Each row comes from the steps of one path. Every step used is in the known rows, and no mark comes twice. Write the path behind each row, first mark first.
Known rows
zilom/tomavop/vepef/zese/lufo/mato: [  1   9 -20  11  -9  14  -7  -1  -6  10  12  29  -2   6   2  -1   0  -8
  -4 -11   4  -7   1 -16   0 -12  17]
zilom/mato/lufo/fino: [  4 -16  16  -5   2   5 -14  13  -1  -2   1   1  -3   2  -5   1  18   7
  -6 -15   3 -13   6  16 -15  -4  -5]
duzin/rifik/fino/lufo: [ -7   4  10 -19   0  13 -17  12   3  37 -10 -14  -5   0  15  -3   6 -15
   7  -5  13  10  -6   9  -6   1 -19]
vepef/tomavop/zilom/mato: [ -9   6 -11 -23   9   4  -7   0  -5  -5 -18  -1   6  -3 -38  -3  -5 -10
   5 -13   1 -20 -16   5   3  -4  12]
zese/lufo/fino/rifik/duzin: [ -2   0  -4  -5  17   6  -5  24   3   8   6  11   6   3  22   8  26  13
   3   8   6   7   0   3 -24 -13   5]
lufo/fino: [ 3 -5  8  0  4 -2  0 13 -1 -9  1  0  3  3  8  0 11 10 -3  6 -6  1  9 10
 -4  6 -3]
zilom/mato/lufo/zese/vepef: [  5  -9   5  -5   6   6 -18   8 -14   6   1  15   4  20 -33  -1   9   2
   7 -27   6 -13  -5 -14  -9 -24   1]
vepef/zese/lufo/mato: [  7  18 -11  14  -6  16 -12  -3  -3  -3  20  19   3   6   0   8   1   0
   4  -9   3  12  -1  -5 -15  -9   0]
rifik/fino/lufo/mato/zilom/tomavop: [ -7   1  11 -25  14  15 -12   7   5  33  -3  16 -15  -2 -11  11  -2 -13
 -14 -21  16 -10  11  10   4  -5  -6]
zese/lufo/fino: [ -2   6  -7   8  -2   1   0  13   0  -7  14   9  -2   4   4  -2   4   2
  -4   0  -7   4   9  11 -15   2   4]
mato/zilom/tomavop/vepef: [ -9 -10 -13 -10  -1   4   4  -4  -5  14  -3  23  -5  -5 -16  -2 -13 -16
 -15  -6   7 -23  -3  -9  13  -9  18]
mato/lufo: [  1 -14   2   3  -6   2   1  -5  -3   6   6   0  -7  -5   1   3   2  -5
  -2  -8   5  -1   0   7  -5  -3  -3]
fino/lufo/mato/zilom: [ -5  -2   7  -5   6  12 -20   2  -5  13  10  12  -2  -6  -2  14 -11  -8
 -10 -21  11  -7  -1   8   2  -5  -3]
fino/lufo/zese/vepef: [ -2   2  -1  -3   6   2 -13  15 -16  19   4  11   8  17  -6  -1  -4  -3
  10 -15  -4  -4  -7 -13   8  -8  -2]
rifik/duzin/zilom/mato/lufo/zese: [  1 -16   6  -4   6  20  -7  13 -11   7  -5  15   3   4 -33   1  15   8
  14 -15  22 -18 -18  -6 -21 -33   4]
tomavop/vepef/zese/lufo/mato: [  0  13 -14  15 -10  13 -11  -7 -12   0  17  26   4   9  14   1   1  -6
   2 -12   2  -1  -5 -14 -12 -14  11]
zilom/mato/lufo: [  2 -13   7  -6  -2   7 -14   1  -2   6   0   1  -6   0 -12   0   6  -2
  -2 -19  10 -14  -2   6 -11 -10  -1]
lufo/fino/rifik: [  2 -12  10  -7  14   4  -5  22   0   4  -2  -5  10   2  20   9  24  10
  -5   8  -2  -1   6   3  -5   4  -8]
vepef/tomavop/zilom: [-10   3 -17 -14   6  -1   8  -7  -7  -8 -13   0   4  -9 -25  -1 -11 -10
   6  -1  -2  -9 -13   7   9   3  12]
fino/lufo/mato/zilom/tomavop: [ -3  -6   0 -10   8  13 -16   7   1  22   4  17 -10  -7 -13  12 -11 -11
 -14 -19  12 -14   5   5  13  -3   4]
mato/lufo/zese/vepef/tomavop/zilom: [ -5  -8 -17 -11   8  -1   5  -4 -22  -3  -6  15   7   8 -44   0  -8  -9
  12 -15   0 -10 -14  -4   5 -14  10]
fino/rifik/duzin: [ -2  -7   1 -14  18   5  -5  11   3  13  -8   1   9  -2  18   9  23  11
   7   8  14   3  -9  -8  -9 -16   1]
zese/lufo/fino/rifik/duzin/zilom: [  0  -6  -4   1  13  15   1  32   2   9   4  12   6  -2   9   8  25   5
  10  13  16  -1  -9   2 -28 -20   5]
zese/lufo/mato/zilom/tomavop: [ -2   6 -15   1   4  15  -7   0   6   5  15  30 -12  -3 -29   7 -14 -11
 -18 -18  12  -7   9   1  -3 -13  15]
zese/lufo/mato: [  1  12  -6  11   2   7 -11   0   2  -7  16  13  -5   3  -2   4  -1  -1
  -4 -15   3   4   8   1 -14  -7   8]
vepef/zese/lufo/mato/zilom/tomavop: [  3  13 -20   4  -3  22  -8  -3   1   8  18  36  -5   0 -29  10 -11 -11
 -10 -12  13   2   0  -5  -5 -15   8]
mato/zilom/tomavop/vepef/zese/lufo: [ -8   7 -31   3 -15  17   3  -7 -10  20  13  39  -3   0 -18  -3 -19 -22
  -9  -5   8 -11 -13 -13   2 -14  17]
fino/lufo: [-5 -1  1 -3 -1  4 -9  6 -4 21  4 -4 -2 -5 13  2 -5 -7  2 -8 -1 -4 -5  6
  7  7 -4]
lufo/mato/zilom: [  1  -1   6  -2   8   8 -12  -7   0  -7   7  16   0  -1 -15  11  -6   0
 -12 -13  11  -4   3   1  -5 -11   0]
duzin/zilom/mato/lufo/zese/vepef: [  7 -14   6   1   1  15 -12  15 -13   8  -2  16   4  16 -46  -1   7  -6
  14 -22  15 -22 -13 -15 -14 -32   0]
fino/lufo/zese: [ -6   0  -1  -2   3   7  -7  11 -16  17   7   3   5   4   2   1  -6   1
   2 -12  -7  -5  -6  -2   9   5  -4]
zilom/tomavop/vepef/zese/lufo: [ -4   8 -29   8 -16  11   4  -1  -8  18   9  26  -2   3   1  -8  -6 -15
  -1  -1   1  -7  -7 -14   3  -8  18]
vepef/tomavop/zilom/mato/lufo: [ -8  -9  -9 -19   3   6  -7  -5  -8  -1 -12   1  -1  -9 -36   0  -4 -13
   3 -21   6 -22 -15  12  -2  -6  10]
zese/lufo/mato/zilom: [ -3  10  -8   6   3  12 -12  -6   0  -5  20  26  -6  -1 -19  10 -12  -9
 -13 -18   9   1   3   3 -16 -14   8]
zese/vepef/tomavop: [ -2   5  -8  -5   8 -14   3  -2  -4   7 -15   9   5   5 -20   2  -9 -11
   9  -5   2  -3  -8  -1   6 -11   1]

Which path is each row?
[ -6  11 -13 -23  18   2 -11   7 -18  -6 -18  15  16  17 -57  -6  -5  -4
  12 -20  -1 -21 -18 -14   4 -19  15] : lufo/zese/vepef/tomavop/zilom/mato
[  2 -24  12 -10  17   5  -5  18  -1  10  -2   1   5  -3  27  13  36  18
   3   6  13   3   1   9 -18 -12  -5] : mato/lufo/fino/rifik/duzin
[  1  -7  -4 -16   7  12 -18   9 -17  -8   1  14   7  20 -44  -6   8   0
  11 -25   7 -18  -8 -14  -6 -22  13] : tomavop/zilom/mato/lufo/zese/vepef
[  1  -5  -2  -7  10  10  -6  -1   6   1   1  20  -7  -3 -26  10  -6  -4
 -17 -12  13 -11   9  -1   8  -9   7] : lufo/mato/zilom/tomavop
[ -5  -9 -11  -3  -3   0   6   2  -4  13  -8  10  -6  -1   3  -8  -1  -8
  -6  -1   1 -20   1 -10  15  -2  17] : zilom/tomavop/vepef
[ -4  10  11 -18  12   3  -9  15 -11  31  -3  11   2  23  -3  -2   5  -5
  11 -16   0   1   1  -7  -2 -10 -10] : rifik/fino/lufo/zese/vepef
[ -6   7 -18 -15  10  -7   2  -2  -8  -6 -15   7   8   5 -33  -1 -10 -13
  13  -4   2  -7 -13  -4   9 -11  14] : zese/vepef/tomavop/zilom
[ -2  -8  -4 -15   4  18 -13   4 -16  -9   4   7   4   7 -37  -5   7   4
   2 -23   2 -19  -8  -4  -6 -10  11] : tomavop/zilom/mato/lufo/zese
[  1 -10  10 -13  22   2  -5  23   2   5  -8   0  12   2  26  10  33  22
   3  13   8   4   0   1 -12 -10  -3] : lufo/fino/rifik/duzin
[  1   6  -9  -2   9  14  -6  20  -2  12  10  17  14   5  23  11  30  15
  11  14   8  16 -10  -4 -25 -14  -3] : vepef/zese/lufo/fino/rifik/duzin
[ -3   4  -3 -19   5  13 -16   6  -3 -12  -5   0   3   4 -25  -6   5   0
   3 -10   3 -17  -7  -4  -2  -4  14] : tomavop/zilom/mato
[  4   6  -8   3   1  16  -5  19  -4   9  14  11  12   6  17   9  19   4
   0   9  -1  10  -3  -1 -17  -1  -8] : vepef/zese/lufo/fino/rifik
[ -5  -3 -17  -6  -9  11   3  -7 -11  18   0  29   3  -1 -15   1 -11 -14
  -8   0   8 -14 -12 -15  11 -10  10] : mato/zilom/tomavop/vepef/zese
[ -3   6 -10  -2  12 -10   5   1 -15   6 -11  15  12  14 -31   0 -10  -3
   9 -10  -5  -4 -12 -10   7 -12   1] : lufo/zese/vepef/tomavop
[  6 -29  17  -7   8  23 -12  30  -1  12  -5  -4   4  -4  -7   9  30  -1
  -1  -7  16 -24  -4   6 -20 -12  -9] : duzin/zilom/mato/lufo/fino/rifik
[  3 -10  -7   1  -2  12  11  14   5  12  -8   5  -7  -7 -24  -2  -2 -12
   1   6  12 -16  -2  -3   7  -6   6] : duzin/zilom/tomavop
[  3   4  -2   0   8  -2  -3   7 -12   0   1  15  10  22 -19  -2   2   5
   9  -7  -3  -1  -3 -20   2 -15   1] : lufo/zese/vepef
[ -5 -14  -2 -19   8   5  -7   7  -8 -10 -11   0   2  -5 -30  -1   7  -3
   0 -15   2 -22  -6  22  -6  -1   6] : vepef/tomavop/zilom/mato/lufo/fino
[ -9  -8 -11 -18   8  10  -4  -2 -19  -2  -9   8   6   0 -48  -1  -6  -5
   3 -25   0 -23 -17   6   0  -7  10] : vepef/tomavop/zilom/mato/lufo/zese
[ -8   1 -19   2   0  11  -7  -3  -4   7  12  35 -11  -2 -15   1 -13 -18
 -18 -20  10 -20   4  -7  -1 -17  25] : zese/lufo/mato/zilom/tomavop/vepef
[ -5 -14 -11  -3   2   7  10  11  -2  15 -15  19  -4  -4  -4  -6   8  -6
   9   8  20 -23 -11 -14   2 -25  22] : rifik/duzin/zilom/tomavop/vepef
[ -1   1 -12   4  -3  15  -6  16 -14  13  13  17  15   7  31   3  18  -1
  -1   7  -3  -2  -8 -10 -14  -5   2] : tomavop/vepef/zese/lufo/fino/rifik
[ -2   4   8 -15   2   9  -8   3   8  17 -13 -10  -3   4   3  -5  10  -7
   4   1  15  13  -2   3 -13  -4 -15] : duzin/rifik/fino
[ -1  -2  -4   0   9   8  -4  22   0   7  12   5   5   1  17   6  17   2
  -6   3  -3   1   5   6 -15   1  -1] : zese/lufo/fino/rifik
[ -5  12 -22  12 -18  10   0  -6 -14  10  15  22   5   5  10  -6  -5 -13
   5  -3  -1  -1 -15 -13 -10 -10  10] : tomavop/vepef/zese/lufo
[  1  -3  -9  -3  -2  16  -7  -8  -9   9   3  33   3   2 -12   7  -3  -7
 -11  -9  13 -14  -3 -15   9 -15  10] : lufo/mato/zilom/tomavop/vepef/zese
[  4 -31  10  -4  12  15   2  26   0  13  -5   3   4  -8  14  13  35  10
  10  10  23  -6  -8   7 -22 -20  -5] : mato/lufo/fino/rifik/duzin/zilom
[  4 -23  17 -12  12  12 -17  23  -1  11  -1  -5   3   0   8   9  31   9
  -7 -12   7 -15   4   9 -15  -5 -10] : zilom/mato/lufo/fino/rifik
[ -2   8 -15  12 -13   7  -1   5 -14   0  16  21   8   9  19  -5   5  -2
   1   3  -7   2  -5  -2 -13  -4   7] : tomavop/vepef/zese/lufo/fino
[ -2  -7  -2  -7  10  -2  -9   1 -16  12 -11  15   6  14 -44   0  -4  -6
   7 -30   4 -18 -14  -3  -3 -23  -1] : zilom/mato/lufo/zese/vepef/tomavop
[ -1   4 -21   7 -12   9   4  10  -8  10  10  26   1   7   7  -7   5  -6
  -5   5  -5  -7   1  -5  -1  -2  13] : zilom/tomavop/vepef/zese/lufo/fino
[ -3   7   7 -19   8  10 -21  20  -8  36  -9   1   4  21  -4  -5   6  -9
  16 -13  10   9  -9  -9  -4 -12 -17] : duzin/rifik/fino/lufo/zese/vepef
[ -8   4  -8  -6  11  -6  -5   8 -20  25  -8  12  10   9 -18   3 -14 -11
  12 -16  -5  -9 -15  -4  13  -7  -3] : fino/lufo/zese/vepef/tomavop
[  3 -26  11  -4   8   8  -2  17  -2   9   3  -6   3  -3  21  11  26   7
  -7   1   3  -4   6  10  -9   1 -11] : mato/lufo/fino/rifik
[  1  -9 -15   5 -14  18  11   7  -8  17  -8  19   2  -3 -11  -6  -1 -15
   6   8  12 -19 -16 -19  10 -11   9] : duzin/zilom/tomavop/vepef/zese
[  2 -23  17 -18  20   9 -19  24   1  12  -7   1   6   2  13  11  40  18
   1  -6  17  -9  -2   7 -23 -20  -3] : zilom/mato/lufo/fino/rifik/duzin
[ -4  12 -16   9  -9  18 -14 -12 -14   1  21  37   5   4  -5   6 -10 -13
  -7 -16   9  -3 -11 -12 -14 -20  10] : tomavop/vepef/zese/lufo/mato/zilom
[ -4  -7  -9 -20   7   1 -11  -1  -9   1 -14   8   0   4 -46  -1  -2 -16
  11 -24  11 -21 -16   2  -3 -19  13] : zese/vepef/tomavop/zilom/mato/lufo
[ -1   0   9  -1   5   8 -19   8  -3  12   7   0  -1  -2  16   8   1   0
  -1 -17   4  -4   3   5   4   0  -4] : fino/lufo/mato
